What can hang from each mark:
k935: k883
k854: k883
k668: k883
k883: k256 k462 k819 k935
k469: k323
k806: k819 k935
k819: k806
k323: k883
k462: k883
k256: k883

Every row comes from one small tree of marks. The marks that hang from a mark follow it in brackets, in the order of their numbers. Every link used is in the known rows. Which tree was each row made from?
In the rows, zero is written as 128.
Known rows:
k469{k323{k883{k462}}}: [108 141 131 122  72 122 131 123 139 239 164 117 123 164 147 163  92 144
 127 137 114]
k935{k883{k819{k806}}}: [124 154 120 123 108  86 150 132 104 147 130  99 105  63 101 110 171 103
 126  98 113]
k806{k935}: [ 89 140 144 109 127 160 124 118 136 184 114  80  84  83 101 150 129  90
 122 122  94]
k806{k819 k935{k883}}: [ 85 159 134 116 193 144 170 101 156 164 115  88  47  17 116 160 163  63
  99 128  97]
k462{k883{k256 k819{k806}}}: [113 144 106 136 104 119 103 141 119  70 151  73 136  97 119 143 109 147
 131 123 113]
k668{k883{k256 k462 k819 k935}}: [172  99 128 142 160 134 127 136 131  85 141 179 182 252 132 123 100 160
 139 146 172]
k469{k323{k883{k256 k819 k935}}}: [117 106  92 127 145 146  43 104 164 112 147 193 165 193 161 148  38 175
 143 146 130]
k462{k883{k256 k819 k935}}: [119 122 106 132 176 163  89 122 145  46 168 122 135 147 156 113  85 154
 130 133 139]
k462{k883{k819{k806}}}: [113 161 116 133  67 109 151 151 108 112 158  36 109  76 106 137 128 126
 121 113 120]
k323{k883{k819}}: [117 161 134 128  67 140 144 101 139 131 142  77 121 139 112 159 114 113
 129 122 135]
k469{k323{k883}}: [ 75 152 118 114  91 150  99 100 148 233 167 100 101 123 135 184  84 132
 126 122  78]
k935{k883{k462 k819}}: [144 154 148 125 120  89 190 131 128 156 139 112 120 149 141  83 178 112
 122 117 163]
k806{k819 k935}: [ 87 152 141 116 142 168 176 121 155 156 116  85  69  25  96 174 129  78
 101 138 108]
k935{k883{k819}}: [110 165 132 117 146 122 155 106 138 149 147  96  99 114 134 109 168  94
 125  99 128]
k854{k883{k462 k819 k935}}: [164 127 124 143 147 147 174 150 125  91 127 158 161 182 163  81 162 131
 126 123 160]
k256{k883{k462 k819{k806} k935}}: [192  78 144 127  95  93 160 150  93 132  89 194 148 128 114  79 151 133
 137 123 171]
k819{k806{k935{k883}}}: [ 98 135 128 113 146 107 109 123 100 185 100  92  69  24  91 147 160  88
 125 113  67]
k469{k323{k883{k462 k819 k935}}}: [150 111 115 134  84 114 124 136 148 160 149 169 168 203 159 129  73 166
 132 152 178]
k883{k256 k462 k819 k935}: [161 100 133 130 141 138 126 146 132  81 132 211 173 188 147  86 112 161
 134 139 181]
k854{k883{k256 k819}}: [116 151 115 134 162 163 108 114 150  73 128 121 155 167 159 119 149 126
 134 108 108]
k323{k883{k462 k819{k806{k935}}}}: [160 122 139 145  22  70 153 149 106 117  83  86 147 125  85 164 126 127
 129 158 160]
k819{k806}: [101 143 133 114  84 139 140 146  95 189 140 102  97  33  83 151 141 109
 124  96  80]
k323{k883}: [ 93 158 136 120  86 163 135  90 128 178 156  74  88 103 106 187 115 107
 124 113  82]
k854{k883{k256 k462}}: [121 138 132 134 166 159 131 131 130 129 135 143 146 162 167 123 159 136
 127 115  92]

Write each row's tree:
[175  96 158 128  65  67 160 145 107 145  49 121 132 115 100 105 164 109
 135 138 162]  k256{k883{k462 k819{k806{k935}}}}
[142 137 139 128 156 102 145 122 141 115 134 151 140 179 157  84 157 135
 132 124 156]  k935{k883{k256 k462 k819}}
[132 131 103 135 105 125 129 152 100  81 159  91 121  79 109 127 105 141
 123 120 133]  k462{k883{k819{k806} k935}}
[ 90 122 111 122 201 187  74 110 134  95 180 122 105 114 151 140  82 149
 127 125  88]  k462{k883{k256 k935}}
[148 153 147 138  40 116 179 124 132 133 138  96 149 175 119 139 126 125
 127 138 171]  k323{k883{k462 k819}}
[126 115 122 127 105 114  82 143 124  87  84 116 140 103  91 145 116 129
 138 137 122]  k883{k256 k819{k806{k935}}}
[131 120 103 135 202 182  86 119 146  46 124 179 163 167 163 104 132 140
 136 115 119]  k854{k883{k256 k819 k935}}
[164 110 116 145 183 150 121 143 136  48 122 201 186 204 178  83 141 157
 136 132 156]  k854{k883{k256 k462 k819 k935}}
[143 114 116 124  96 135 129 156  98 110 126 163 138  79  90 114 119 131
 133 112 142]  k883{k819{k806} k935}
[113 129 111 138 118 101  81 140 128  59 114  57 127 100 105 152 100 141
 129 146 118]  k462{k883{k256 k819{k806{k935}}}}
[171  87 121 136 110 109 119 171 102  77 117 210 182 141 118  94 119 169
 138 136 173]  k883{k256 k462 k819{k806} k935}
[129 108 133 127 165  81 100 139 105 151  88 143 114  86 119 128 157 129
 131 139  95]  k819{k806{k935{k883{k256 k462}}}}
[123 137 113 126 146  98 101 125 117 111 125 143 124  92 114 117 154 130
 137 106 107]  k935{k883{k256 k819{k806}}}
[110 151 134 118 157 113 129 106 146 138 103  83  93 110 119 119 158  85
 125 125 127]  k806{k935{k883{k819}}}
[117 119 145 120 197 116 109 111 138 152 106 138 106 134 147 117 150 118
 128 139 111]  k806{k935{k883{k256 k462}}}
[166 122 165 120  85 107 192 121 128 167 102 127 132 176 136  85 161 111
 132 117 173]  k256{k883{k462 k819}}
[181  89 155 122 123 124 169 124 126 135 101 183 141 173 146  65 142 122
 134 126 189]  k256{k883{k462 k819 k935}}
[156 142 134 132  83  62 184 157  96 151 124 118 128 102 114  91 181 120
 127 113 149]  k935{k883{k462 k819{k806}}}
[113 107 118 124 206 196  76 104 128 129 154 161 127 179 120 163  86 137
 137 121  82]  k668{k883{k256 k935}}
[157 103 136 138  84  82 118 168 115  98  78 141 165 130 100 126 133 146
 135 153 161]  k883{k256 k462 k819{k806{k935}}}
[137 108 122 135 209 180 113 133 124 100 133 199 153 169 174 102 142 151
 130 124 105]  k854{k883{k256 k462 k935}}
[104 120 123 126 108 127  86 118 149 200 158 156 150 188 160 167  73 169
 135 144 109]  k469{k323{k883{k256 k462}}}
[ 90 119 105 114 132 168  77 102 144 203 166 156 113 130 143 166  61 140
 130 130  89]  k469{k323{k883{k935}}}
[123 125 104 141 146 124  78 138 126  60  73 118 150 116 123 142 145 126
 136 129  94]  k854{k883{k256 k819{k806{k935}}}}
[114 149 148 125 171 109 211 125 149 171 111 103  73  54 123 139 169  81
  97 145 132]  k806{k819 k935{k883{k462}}}
[138  97 130 133 142 162  93 111 125 115 144 183 145 166 138 145  90 159
 134 147 125]  k323{k883{k256 k462 k935}}
[127 131 130 123  72 108 129 152 114 128  90  86 120  72  74 145 139 107
 129 129 133]  k883{k819{k806{k935}}}
[140 118 138 132 109 156 147 118 112 158 149 144 123 145 127 144 107 134
 124 140 129]  k323{k883{k462 k935}}
[103 155 119 131 136 149 111 116 155  74 168  66 125 145 145 134 104 140
 127 125 129]  k462{k883{k256 k819}}
[108 132 141 127 210 117 157 117 157 132 107 138  92  79 138 143 152 104
 106 154 122]  k806{k819 k935{k883{k256 k462}}}
[162 120 135 141  78 126 158 130 124 105 141 149 153 182 130 120 109 141
 128 147 182]  k323{k883{k462 k819 k935}}
[116 133 143 119 179 122 132 113 130 170 148 154 112 133 153 109 157 127
 127 116 107]  k935{k883{k256 k462}}
